Each row was made from one path, in order. Every step used is in the known rows, and no mark comes twice. Write each row's path.
In the rows, 128 means zero.
Known rows:
u, m, s: [135 109 131  97  73 155 114 130 114  95 148  78 136 117 109 174 142 132
 186  88 138 132 106 133]
b, e, s, n: [136 118 133 136  59 151 178 137 151 126 124 149 192 120 125 133 108 180
 145 116 157 139 207 110]
e, s, l, u: [124 135 121 174 125 116 154 124 132 154 135 154 129 125 133 142 118 128
  91 115 182 107  88 129]
e, s: [150 143  94 123  76 129 143 161 167 115 135 130 170 140 129 134 106 178
 114  94 140 140 205 135]
b, e, s, l, u, m: [113 114 139 159 124 149 129 139  97  93 140 124 118  74 155 146 146 114
 144 113 190  81  98 135]
n, b, e: [120 146 166 146  96 116  73 164 137 131 144 128 165 125 126 128 112 160
 144 139 107 134 229 133]
m, b, e, s: [140 143  92 136  59 140 121 163 164 123 153 105 183 108 130 169  84 182
 136 112 123 114 233 147]
e, b: [190 108 101 125 111 148 154 137 144  99 121 126 110 161 125 105 119 153
 127  99 102 138 222 167]
u, v, s: [160  92 148  21 104 140 138 137  87 129 150 106 154 120 135 137 163 159
  91 161  68 121 145 136]
n, b: [112 133 150 141 125 110 118 161 138 145 112 134 148 168 133 116 112 156
 116 123 110 173 185 109]
n, s: [151 156 149  86 129 121 131 138  91 132 131 154 159 143 112 137 128 170
 138 102 105 178 152 164]
u, l, s, n, b: [ 94 119 154 172 124 119 145 125 133 147 111 127 160 162 133 119  74 145
 110 112 139 170 171  85]
v, u, l, s, n, b, e: [107 147 169 153 100 115  87 130 138 125 149 133 170 116 128 143  92 141
 137 130 126 140 208 112]
n, s, l, u, m: [112 116 151 140 151 144 140 129  71 101 130 137 108  87 149 143 157 110
 145 106 181 104  62 142]
e, s, n, b: [107 112 147 168  96 129 172 145 148 144  99 138 173 166 139 119  95 167
 109 133 139 179 198  82]
s, n, b, e: [115 130 174 151  88 126 103 152 134 137 131 137 174 124 127 127 111 163
 151 143 121 140 225 115]
u, v: [129 122 149  71 119 114 157 146 104 107 122 114 122 119 133 131 144 169
 110 119 104 144 141 152]
s, l: [126 139 128 146 130 109 115 154 141 137  92 164 144 117 104 126 148 157
 127 122 162 127 121 116]
b, e, s: [150 149 109 132  58 132 113 164 167 107 154 123 182 116 130 141 101 182
 127 112 135 119 242 145]
n, s, l: [131 143 143 141 143 109 124 138 112 136  94 166 154 123 102 134 143 164
 119 132 153 150 115 133]
l, u, m, s, n, b, e: [106 116 180 163  83 140 111 132 116 128 149 112 160 113 134 150 109 137
 156 143 138 127 179 118]
s, l, u, m: [110 114 145 142 145 145 138 137  87 102 129 135 104  85 150 140 159 107
 148 101 187  92  64 133]
v, u, l: [154 175 121  70 126  87 104 115 146  92 145 156 136 121 120 135 125 136
 115  98 146 161 116 128]
s, l, u: [118 136 139 161 142 110 141 124 114 164 133 166 121 124 127 138 132 118
 106 112 174 108  67 130]
m, b, e, s, l, u: [116 132 118 181 116 122 146 126 129 163 143 140 136 109 133 167 103 130
 102 122 174  93  99 136]
v, s: [169 112 134  36  99 147 113 145 109 146 155 130 173 132 122 133 158 154
 117 141  80 121 159 127]
u, l, s, n: [118 128 133 133 109 136 158 105 128 136 126 140 166 128 114 127  81 146
 136  75 160 142 144 105]

Which path is each row?
[110 130 134 143 104 149  97 148 109 131 149 109 144  62 131 181 117 139
 178 123 131  77 148 152] | s, l, u, m, b, e
[116 135 111 165 102 124 113 152 152 109 115 135 160  78 124 170 131 152
 128 135 169 101 149 118] | v, u, m, b, e, s, l
[115 137 137 124 114 127 154  99 131 133 132 151 162 125 116 141  89 135
 135  72 156 146 134  99] | v, u, l, s, n
[102 113 163 153 115 125 162 143 131 153  97 147 162 165 132 115 110 159
 126 131 131 180 176  85] | s, n, b
[105 109 160 151 124 106 163 125 102 120 130 112 116 110 152 144 122 145
  66 159 143 117 114 138] | n, b, e, s, l, u, v
[123 140 149 155 150 110 147 114  94 161 133 168 126 128 124 144 129 125
 103 119 167 126  60 142] | n, s, l, u
[ 96  94 169 166 102 141 169 119 113 145 115 113 147 155 136 143 107 131
 135 131 148 166 126  85] | l, u, m, s, n, b
[120 135 122 191  98 111 108 159 166 123 106 141 171 114 120 133 117 168
 101 154 170 120 185 109] | n, b, e, s, l
[136 134  95 137  61 151 124 162 151 106 153  99 176  94 138 170  94 173
 146 111 133 104 222 147] | u, m, b, e, s
[115 115 163 116 147 106 176 116  75 128 125 127 106 113 141 144 138 143
  80 142 136 132  70 153] | n, s, l, u, v
[110 138 165 163  95 119  90 137 136 126 143 123 174 121 126 129  82 152
 136 132 129 135 219 115] | u, l, s, n, b, e
[155  92 153  36 114 141 150 121  74 141 165 109 140 120 144 144 158 140
  77 161  82 110 112 139] | l, u, v, s
[125 161 108 130 131 108  86 120 136 122 159 112 147 130 114 133  64 133
 114  53 136 124 153 138] | u, l, s
[118 125 106 177  97 132 118 156 154 113 109 124 164  83 122 156 121 163
 128 140 174  95 160 124] | u, m, b, e, s, l
[123 177 115 113 138  98  78 113 136 116 167 127 139 123 117 153  78 117
 113  49 130 133 133 132] | v, u, l, s
[107 113 105 117 128 162 152 139  92 144 136  99 119  87 144 189 113 128
 173  83 126  98  88 148] | l, u, m, b
[120 104 128 150  69 170 194 124 129 130 131 128 175  99 140 158  99 159
 153 112 167 116 168 115] | l, u, m, b, e, s, n
[118 121 134 137 108 123 107 128 128 107 111 125 132  98 101 172 162 125
 155 117 172 123  71 109] | v, u, m, s, l
[143  80 161  57  91 158 197 117  95 140 121 135 174 121 129 130 152 165
 121 150 112 139 139 103] | u, v, s, n
[129 109 137 110  83 153 126 116 102 107 162  82 122 117 119 182 135 114
 173  86 148 119  71 138] | l, u, m, s
[104 109  94 145 121 161 160 140 105 139 129  98 126  82 143 194 109 134
 154  96 146  91  88 138] | e, s, l, u, m, b
[121 127 138 160 119 115 138 109 117 162 141 138 121 128 114 161 126 114
 116 113 172 112  50 128] | m, s, l, u
[119 100 146 124 140 154 134 131  77 108 138 130 112  83 152 141 167 106
 137 120 174  86  65 129] | v, s, l, u, m
[ 91 117 159 172 122 125 146 136 130 159 108 134 162 162 131 123  85 146
 119 108 127 167 178  86] | l, s, n, b
[129 113 122 137  58 156 185 135 149 140 121 136 192 114 124 152  94 180
 151 114 148 133 202 112] | m, b, e, s, n
[136 143 120 157  65 124 111 167 169 113 148 115 183 131 138 139  90 177
 111 131 130 134 252 129] | n, b, e, s
[133 118 142 133 136 123 139 118 101 168 144 156 132 121 130 143 142 117
  91 137 154  97  66 125] | v, s, l, u
[119 116 136 124 100 157  93 144 102 135 157 103 153  62 132 184 125 137
 166 141 119  71 147 147] | v, s, l, u, m, b, e
[120 111 129 147 104 131 113 132 129 110 105 114 138 105 100 160 153 136
 154 123 177 118  82 114] | u, m, s, l
[108  84 178 129 118 134 180 122 102 161 116 127 156 157 148 125 118 145
  87 166 114 162 145  85] | l, u, v, s, n, b
[138  99 142  96 124 123 128 137 109 134 108 134 150 106 117 134 169 156
  87 173 127 111 109 116] | u, v, s, l
[122 120 175 130  85 135 101 147 125 141 141 132 183 122 129 132 117 160
 141 162 107 132 222 114] | v, s, n, b, e
[112 131 141 141 109 149 101 143  94 131 150 110 148  66 129 185 115 142
 172 127 126  89 145 161] | n, s, l, u, m, b, e
